Each row was made from one walk, in order. Every step used is in the known rows, and no mark comes twice. Write each row's walk.
Known rows:
teliki, povap, zosap, vedug: [ -3.9  -4.8 -20.3 -22.5  29.2  20.0 -13.4   6.3  -1.0   7.0   3.4   1.0
 -28.0 -20.5  -7.0  13.9   7.8  20.6 -18.3 -11.1]
rumal, zosap, vedug, tata: [-37.3  -1.1  -9.2 -12.7  23.3  16.0 -18.7  23.6 -11.3 -16.0 -13.2  -4.8
 -41.3 -36.3 -10.0   3.0 -12.5  46.4 -34.1 -38.2]
penup, povap, tata, vedug, zosap, rumal: [-21.9  -4.2 -20.7  -1.4  20.6  14.6 -17.5  32.4   1.7  -8.5  -7.2 -15.2
 -39.9 -26.5   2.2  -6.0  -2.8  -4.6 -56.1   4.0]
tata, povap: [ 32.5   0.7   6.7 -37.4  18.6  -7.3 -18.4  15.9  -5.7  19.6   1.9  -1.9
 -14.6 -13.0   6.6   5.1   4.8 -33.3 -17.4  23.5]
vedug, tata, povap, renimo, rumal, zosap: [-35.7 -21.8 -14.1   0.3  20.1   5.4 -20.3 -13.7   1.7  -6.4 -27.2 -14.4
 -27.2 -19.4   6.9 -11.1  -6.4  -0.3 -57.2 -28.1]
renimo, rumal, zosap: [-34.2 -23.9 -26.8 -16.6   6.2  13.6 -11.9 -11.8  -6.8   6.6 -29.2  -7.9
 -24.3 -16.1   2.1  -7.3  -0.4   1.4 -71.7 -31.0]
zosap, rumal: [ -6.3 -20.8  -5.2 -39.4  32.7  15.1 -14.4 -18.0  -9.6   9.2 -13.0  -2.7
 -22.7 -19.6   6.8   3.4   2.6 -25.7 -56.8   5.7]
renimo, rumal, zosap, vedug, tata: [-52.0  -8.0 -13.5 -16.6  13.7  19.8 -15.9   7.0  -9.1 -20.4 -21.1  -9.9
 -40.5 -30.8 -11.2  -4.6 -13.5  40.9 -42.8 -42.1]
renimo, rumal, zosap, vedug, tata, povap: [-23.2  -5.3   2.3 -25.4   2.8   1.3 -14.6   6.2  -4.4  -9.8  -7.8  -9.7
 -35.0 -25.5  -1.6  -3.8  -8.1   6.0 -24.3 -13.6]
teliki, povap, renimo, rumal: [ -9.8 -24.8 -15.8 -31.1  40.1  13.4 -15.0 -25.6   6.0   5.5 -16.7 -11.3
  -6.9  -6.2   2.5 -10.1   3.2 -29.1 -38.0  -0.7]
zosap, vedug: [-12.2  -2.1  -8.9 -33.7  16.1  12.9 -16.9 -15.8 -10.3   6.7  -8.0  -7.8
 -30.9 -24.2 -10.3  14.7  -4.0  24.3 -33.5 -13.2]
zosap, vedug, tata, povap, renimo, rumal: [-28.4 -15.8  -0.7 -19.4  20.5   7.5 -22.9 -39.0   5.4 -10.6 -23.7 -19.8
 -24.0 -12.6  -0.7  -6.7  -9.3  -9.5 -33.4  -5.6]
teliki, povap: [ 30.0  -6.5 -10.1 -51.4  44.7   8.2  -7.2  40.8  -6.6  19.2  14.5   7.8
  -6.4 -17.2   0.6   0.3  12.2 -25.3 -11.0  11.1]
vedug, zosap: [  8.9  10.6 -26.0  -7.8  22.9   7.1 -27.1   7.6  -3.7  12.2 -11.4 -12.6
 -28.5  -9.6  -4.3   9.8  -6.1 -12.9 -50.2 -15.8]
rumal, zosap: [-11.0 -12.3 -20.7 -11.2  21.5   8.0 -16.1  12.4 -10.3  12.9 -16.2  -1.4
 -25.2 -23.1   3.5   3.3   1.4  10.7 -59.5 -26.4]
rumal, zosap, vedug: [-34.0 -10.2 -18.1 -18.4   8.8  10.9 -14.6 -15.8 -10.6   5.5 -12.7  -8.7
 -38.6 -32.3  -6.8  14.0  -4.9  40.2 -53.9 -36.8]
povap, tata, vedug, zosap, rumal: [-30.2   2.5 -24.9  -5.9  24.1  12.5 -24.0   9.5  -1.7  -6.1 -13.3 -13.6
 -41.6 -24.5   0.7  -3.9  -5.3  -4.3 -55.7  -2.6]
tata, vedug: [ -9.5   6.9 -10.4 -19.0  13.8   9.7 -26.5  25.1  -5.7  12.5 -12.5  -0.5
 -25.8 -27.7  -7.2  -4.3  -6.9  13.9 -28.5   7.8]
povap, teliki: [  5.6  -1.5 -10.3 -13.0  57.7   3.5 -10.8  34.2 -14.6  18.3 -27.1   0.5
 -14.7 -16.1   4.3  -0.6  16.0  -3.8 -14.1  -1.8]

Write each row's walk:
[  1.8 -16.0  -2.7 -14.4  34.5  14.7 -19.0   6.4  -0.5  -2.4  -9.3   1.3
 -29.2 -17.2  11.2   0.3   4.5 -28.1 -36.6   9.6] -> vedug, tata, povap, zosap, rumal
[ -9.4  18.6 -26.5   3.0   8.9   7.0 -33.2  18.1   0.0   9.9 -13.4 -12.3
 -36.8 -21.0  -9.3   2.5 -13.3   3.4 -44.8 -10.3] -> tata, vedug, zosap
[ -2.0   6.1   6.4 -13.4  47.6  -6.5 -10.5  42.4 -12.3   2.8 -16.1  -3.2
 -26.6 -25.8   2.6  -1.6   9.3   5.4  10.4  -0.4] -> zosap, vedug, tata, povap, teliki
[-29.9  -5.8  -3.6  -6.0  33.0  -3.1  -5.5  23.6  -9.9  -2.2 -26.6  -7.7
 -30.6 -25.6   4.4  -8.8   7.9   8.9 -10.0 -18.1] -> renimo, rumal, zosap, vedug, tata, povap, teliki
[-12.7  -6.2   4.0   2.4  38.7  -3.5 -29.2  -8.0   3.4  -7.0  -9.8 -15.0
 -31.8 -28.9   5.2   5.2  -8.8  12.0 -27.4 -14.4] -> rumal, zosap, vedug, tata, povap, renimo
[ -0.3  -1.3  10.6  -8.3  43.5  -2.1 -30.8  -7.1   3.8  -6.3  -7.6 -13.8
 -26.8 -23.9   2.8   5.5  -8.6   0.5 -15.7   0.7] -> zosap, vedug, tata, povap, renimo
[-55.5 -12.0 -12.4  -4.1  25.3  18.2 -21.7  -8.5  -3.5 -22.9 -25.1 -14.7
 -40.2 -31.0  -8.0  -3.5 -15.2  41.6 -44.4 -43.4] -> povap, renimo, rumal, zosap, vedug, tata
[-11.1  24.6 -34.1  -0.7  26.5   6.0 -25.1  59.0   1.6  -2.2   1.6 -10.4
 -33.6 -22.1  -7.7  -6.6  -2.3  11.8 -22.0  -2.5] -> teliki, povap, tata, vedug, zosap
[  4.3   6.9  12.5 -32.8  16.7  -1.3 -18.9  21.0  -6.7  -5.1   3.0  -5.1
 -30.3 -25.7  -3.3   3.6  -7.0   1.9  -4.9   4.5] -> zosap, vedug, tata, povap
[-21.1 -23.2 -14.0 -19.4  30.0  14.7 -23.1 -40.6   3.7   2.6 -32.3 -16.2
 -12.9  -4.3   1.1  -7.4  -3.7 -18.1 -52.9  -6.5] -> povap, renimo, rumal
[ 23.1   3.6  -5.8  -1.1  31.8   9.8 -25.5  42.7   1.3  -0.2  -6.3   3.7
 -23.6 -11.3   4.3   2.1   4.1  -9.3  -9.7   8.1] -> vedug, tata, povap, zosap
[ -8.8  14.6 -18.9 -23.3  34.8   8.2 -16.6  75.2  -4.0  -2.6   5.9   2.8
 -21.8 -29.3  -5.0 -15.2   5.9  23.0   0.7  18.1] -> teliki, povap, tata, vedug
[-21.6   0.3 -25.5 -15.0  31.5  11.3 -17.4  22.3   0.4  -4.2  -0.9  -9.7
 -36.8 -26.0   2.0  -6.4   0.0 -11.7 -44.3   2.0] -> teliki, povap, tata, vedug, zosap, rumal
[ 19.3   1.1   1.9 -16.5  47.7  -9.6 -10.0  36.6 -11.5  22.0 -16.6  -0.4
 -14.1 -15.4  10.5  -1.2  18.3 -21.8  -0.4  14.8] -> tata, povap, teliki
[-17.8  16.3 -17.5 -10.6  26.5  10.3 -24.8  59.7  -6.4  -5.2 -10.0  -3.3
 -28.0 -27.7  -6.5 -12.8  -0.4  32.3 -15.6  14.2] -> povap, tata, vedug
[-47.0 -23.7 -22.7 -19.5  16.2  13.0 -10.6 -39.3  -0.6  -0.8 -13.6 -13.9
 -32.6 -27.3  -3.7   3.7  -2.3  25.7 -53.7 -38.3] -> teliki, povap, renimo, rumal, zosap, vedug
